Each row comes from the steps of one walk. Every step used is in the known rows, and no mark comes twice. Write the walk behind each row, first mark first.
Known rows:
bapat -> mafa -> rasob: [-0.36  0.13 -0.37 -0.17 -0.22  0.37 -0.18  0.23 -0.22  0.13  0.01 -0.18
  0.29  0.51  0.16 -0.18 -0.09 -0.41  0.43  0.06  0.00]
bapat -> lebu: [ 0.18 -0.09 -0.66 -0.05 -0.05  0.44 -0.12  0.11 -0.12  0.23  0.13 -0.21
  0.39  0.35 -0.04 -0.29 -0.02 -0.06  0.21  0.05  0.08]
zeso -> rasob -> mafa: [-0.14  0.10 -0.43  0.12 -0.08  0.43 -0.03  0.01 -0.06 -0.04  0.17 -0.18
  0.16  0.43 -0.09  0.00 -0.10 -0.39  0.32 -0.30  0.08]
luba -> rasob -> mafa -> bapat -> zeso: [ 0.00 -0.09  0.00  0.27 -0.40  0.54  0.21 -0.33 -0.23  0.15 -0.05  0.04
  0.53 -0.07  0.12 -0.18 -0.16 -0.54  0.32 -0.22 -0.10]
mafa -> bapat -> luba: [-0.18 -0.05 -0.45 -0.02 -0.27  0.48 -0.36 -0.05  0.18  0.29 -0.01 -0.09
  0.07  0.36  0.16 -0.30 -0.13 -0.12  0.07  0.17  0.15]
lebu -> rasob: [-0.12  0.17 -0.16 -0.05 -0.19  0.43 -0.33  0.21 -0.35  0.28  0.10 -0.31
  0.18  0.69 -0.11 -0.09  0.08 -0.31  0.34  0.13  0.16]
zeso -> rasob: [-0.03  0.07 -0.42 -0.04 -0.08  0.38 -0.32  0.21 -0.04  0.26  0.11 -0.30
  0.22  0.57  0.03 -0.14 -0.05 -0.06  0.25 -0.04  0.19]
luba -> rasob -> zeso: [ 0.36  0.07 -0.19  0.09 -0.40  0.35 -0.03 -0.17 -0.36  0.26  0.07 -0.07
  0.41  0.15  0.00 -0.31  0.05 -0.20  0.20 -0.02 -0.09]
luba -> rasob -> mafa -> bapat: [-0.38  0.11  0.04  0.30 -0.43  0.44  0.07 -0.17 -0.28  0.23  0.09  0.00
  0.36  0.19  0.06 -0.10 -0.07 -0.38  0.32 -0.22 -0.05]
mafa -> bapat -> zeso -> rasob -> lebu: [ 0.36 -0.25 -0.12  0.28  0.04  0.73 -0.08 -0.25 -0.05  0.30 -0.37 -0.14
  0.39  0.34 -0.08 -0.11 -0.35 -0.01  0.19 -0.25  0.24]
luba -> rasob -> lebu: [ 0.19  0.09 -0.24  0.18 -0.31  0.57 -0.04 -0.04 -0.36  0.18  0.17 -0.19
  0.42  0.21 -0.15 -0.31  0.00 -0.14  0.10 -0.10 -0.05]
mafa -> bapat -> lebu: [-0.04 -0.16 -0.33  0.13 -0.07  0.48 -0.14 -0.01 -0.07  0.44 -0.10 -0.11
  0.43  0.44  0.05 -0.20 -0.11  0.08  0.20  0.00  0.18]
luba -> rasob -> lebu -> bapat: [-0.08  0.07  0.02  0.25 -0.24  0.50 -0.05 -0.05 -0.58  0.69  0.13 -0.18
  0.41  0.15 -0.26 -0.14 -0.06 -0.23  0.05 -0.01  0.07]
luba -> rasob: [-0.03  0.16 -0.24 -0.02 -0.40  0.37 -0.20  0.13 -0.27  0.26  0.29 -0.24
  0.42  0.22  0.11 -0.32  0.11 -0.22  0.23  0.08 -0.04]
bapat -> luba -> rasob: [-0.04  0.07 -0.39 -0.19 -0.43  0.33 -0.26  0.02 -0.04  0.12  0.31 -0.30
  0.20 -0.13  0.05 -0.42 -0.05 -0.23  0.04  0.13 -0.05]
mafa -> bapat: [-0.18  0.04 -0.35  0.11 -0.26  0.49 -0.25  0.08 -0.05  0.42 -0.04 -0.05
  0.29  0.72  0.19 -0.20  0.04 -0.13  0.23  0.08  0.16]
lebu -> bapat -> mafa: [-0.30  0.05 -0.43 -0.02 -0.11  0.54 -0.03  0.23 -0.47  0.55 -0.06 -0.17
  0.27  0.25  0.12 -0.10  0.06 -0.62  0.35  0.18  0.16]
bapat -> zeso -> rasob -> luba: [ 0.34 -0.28 -0.68 -0.10 -0.16  0.46 -0.28 -0.13  0.17  0.25  0.05 -0.22
  0.16  0.16 -0.04 -0.27 -0.26 -0.20  0.06 -0.04  0.01]
lebu -> bapat -> luba -> rasob: [-0.31  0.05 -0.12 -0.11 -0.36  0.27 -0.28  0.00 -0.25  0.63  0.28 -0.26
  0.17 -0.16 -0.07 -0.26 -0.08 -0.34  0.01  0.22  0.08]
zeso -> rasob -> mafa -> bapat -> lebu: [-0.23 -0.16 -0.07  0.29  0.11  0.45  0.02 -0.17 -0.05  0.18 -0.12 -0.12
  0.27  0.20 -0.15  0.07 -0.37 -0.07  0.28 -0.43  0.21]
mafa -> rasob: [-0.31  0.14 -0.37 -0.11 -0.29  0.23 -0.41  0.18 -0.06  0.36  0.26 -0.13
  0.32  0.87  0.09 -0.25 -0.04 -0.16  0.28  0.08  0.07]
lebu -> rasob -> mafa -> bapat: [-0.47  0.11  0.17  0.28 -0.18  0.56 -0.07 -0.09 -0.35  0.21 -0.09 -0.07
  0.11  0.61 -0.13  0.09 -0.10 -0.48  0.42 -0.18  0.12]

Which walk is each row?
[ 0.01 -0.08 -0.52  0.06 -0.10  0.61 -0.16 -0.11 -0.18  0.48  0.07 -0.16
  0.06  0.20 -0.28 -0.25 -0.15 -0.28 -0.13  0.11  0.17] : rasob -> lebu -> bapat -> luba
[ 0.07 -0.02 -0.11 -0.05  0.03  0.43 -0.24  0.12 -0.36  0.29  0.02 -0.37
  0.27  0.37 -0.27 -0.09 -0.08 -0.13  0.31  0.06  0.18] : bapat -> lebu -> rasob
[-0.34  0.03 -0.35  0.27 -0.25  0.54  0.02 -0.11 -0.08  0.15  0.01  0.07
  0.25  0.60  0.11 -0.10 -0.02 -0.44  0.33 -0.16  0.05] : rasob -> mafa -> bapat
[-0.24  0.00 -0.05 -0.03 -0.44  0.36 -0.31 -0.13  0.00  0.34  0.10 -0.18
  0.18 -0.06  0.12 -0.33 -0.16 -0.10  0.04  0.10  0.06] : mafa -> bapat -> luba -> rasob
[-0.22  0.03 -0.02 -0.01 -0.11  0.31 -0.07 -0.07 -0.54  0.63 -0.25  0.04
  0.27  0.35 -0.01 -0.04 -0.18 -0.50  0.33  0.05  0.08] : lebu -> bapat -> mafa -> rasob -> zeso
[ 0.15 -0.12 -0.45  0.04 -0.17  0.48 -0.11  0.02 -0.23  0.71  0.04 -0.09
  0.48  0.36  0.06 -0.22  0.03 -0.51  0.26  0.23  0.20] : lebu -> bapat -> zeso
[ 0.19  0.01 -0.40  0.17  0.01  0.60 -0.16  0.00 -0.15  0.15 -0.03 -0.27
  0.19  0.52 -0.22 -0.11 -0.16  0.00  0.14 -0.21  0.17] : zeso -> rasob -> lebu
[ 0.09 -0.29 -0.38  0.00 -0.09  0.43 -0.28 -0.14 -0.05  0.75  0.04 -0.20
  0.13  0.12 -0.14 -0.12 -0.28 -0.29  0.02  0.02  0.15] : lebu -> bapat -> zeso -> rasob -> luba
[-0.05 -0.13 -0.23  0.17  0.02  0.47  0.11 -0.14 -0.26  0.42 -0.01 -0.12
  0.32  0.16 -0.14  0.05 -0.21 -0.65  0.37 -0.21  0.18] : lebu -> bapat -> zeso -> rasob -> mafa
[-0.36 -0.02 -0.57 -0.23 -0.33  0.39 -0.30  0.06 -0.09  0.20  0.07 -0.14
  0.04  0.38  0.07 -0.27 -0.20 -0.41  0.21  0.01 -0.14] : bapat -> mafa -> rasob -> luba
[ 0.23 -0.12 -0.50  0.11 -0.06  0.52  0.13 -0.14 -0.03 -0.09  0.02 -0.14
  0.36  0.18 -0.03 -0.10 -0.18 -0.54  0.38 -0.28  0.06] : bapat -> zeso -> rasob -> mafa
[-0.14  0.08 -0.41 -0.03 -0.43  0.39  0.04 -0.17 -0.09 -0.15  0.36 -0.16
  0.14 -0.24 -0.06 -0.32 -0.10 -0.54  0.14 -0.12 -0.16] : bapat -> luba -> rasob -> mafa
[-0.06 -0.08  0.12  0.27 -0.16  0.60  0.07 -0.25 -0.27  0.14 -0.24 -0.04
  0.30  0.36 -0.10  0.00 -0.17 -0.64  0.45 -0.16  0.10] : lebu -> rasob -> mafa -> bapat -> zeso
[-0.01 -0.07 -0.03  0.16 -0.35  0.61 -0.17 -0.30 -0.10  0.23 -0.06 -0.15
  0.16 -0.08 -0.12 -0.33 -0.26  0.00 -0.07 -0.07  0.00] : mafa -> bapat -> luba -> rasob -> lebu
[ 0.04 -0.20 -0.32 -0.09 -0.10  0.45 -0.32 -0.05 -0.22  0.36  0.10 -0.30
  0.05  0.24 -0.39 -0.18 -0.18 -0.08  0.07  0.01  0.01] : bapat -> lebu -> rasob -> luba
[-0.15  0.18 -0.27  0.12 -0.41  0.42  0.14 -0.04 -0.32  0.01  0.34 -0.11
  0.37  0.11 -0.01 -0.21  0.06 -0.54  0.29 -0.19 -0.17] : luba -> rasob -> mafa
[-0.33 -0.05 -0.46  0.11 -0.27  0.53 -0.05 -0.22  0.13 -0.01  0.01  0.00
  0.03  0.25  0.05 -0.22 -0.19 -0.44  0.13 -0.11  0.04] : rasob -> mafa -> bapat -> luba
[ 0.07 -0.15 -0.12  0.15 -0.08  0.52 -0.12 -0.17 -0.28  0.71 -0.05 -0.03
  0.48  0.54 -0.23 -0.18 -0.27 -0.30  0.13 -0.01  0.15] : mafa -> rasob -> lebu -> bapat -> zeso
[-0.04 -0.10 -0.59 -0.05 -0.19  0.40 -0.44  0.01  0.09  0.29  0.20 -0.26
 -0.04  0.42 -0.08 -0.19 -0.17 -0.06  0.05 -0.08  0.05] : zeso -> rasob -> luba
[-0.09  0.01 -0.32 -0.06 -0.29  0.47 -0.42  0.03 -0.20  0.32  0.15 -0.26
 -0.04  0.54 -0.24 -0.16 -0.06 -0.28  0.12  0.10  0.00] : lebu -> rasob -> luba
[ 0.39  0.00 -0.28 -0.09 -0.42  0.32 -0.12 -0.29 -0.14  0.12  0.07 -0.12
  0.18 -0.22 -0.05 -0.46 -0.10 -0.22 -0.01  0.06 -0.12] : bapat -> luba -> rasob -> zeso
[ 0.36 -0.20 -0.43  0.21 -0.05  0.71  0.08 -0.15 -0.33  0.60 -0.12 -0.06
  0.47  0.32 -0.20 -0.23 -0.09 -0.44  0.11  0.04  0.17] : rasob -> lebu -> bapat -> zeso
[-0.43  0.07 -0.13  0.02 -0.33  0.33  0.03 -0.18 -0.28  0.38  0.33 -0.15
  0.14 -0.29 -0.17 -0.14 -0.16 -0.64  0.08 -0.02 -0.05] : lebu -> bapat -> luba -> rasob -> mafa
[ 0.11 -0.03 -0.03  0.00 -0.34  0.27 -0.13 -0.30 -0.34  0.63  0.05 -0.13
  0.15 -0.27 -0.14 -0.29 -0.13 -0.31 -0.06  0.13  0.03] : lebu -> bapat -> luba -> rasob -> zeso
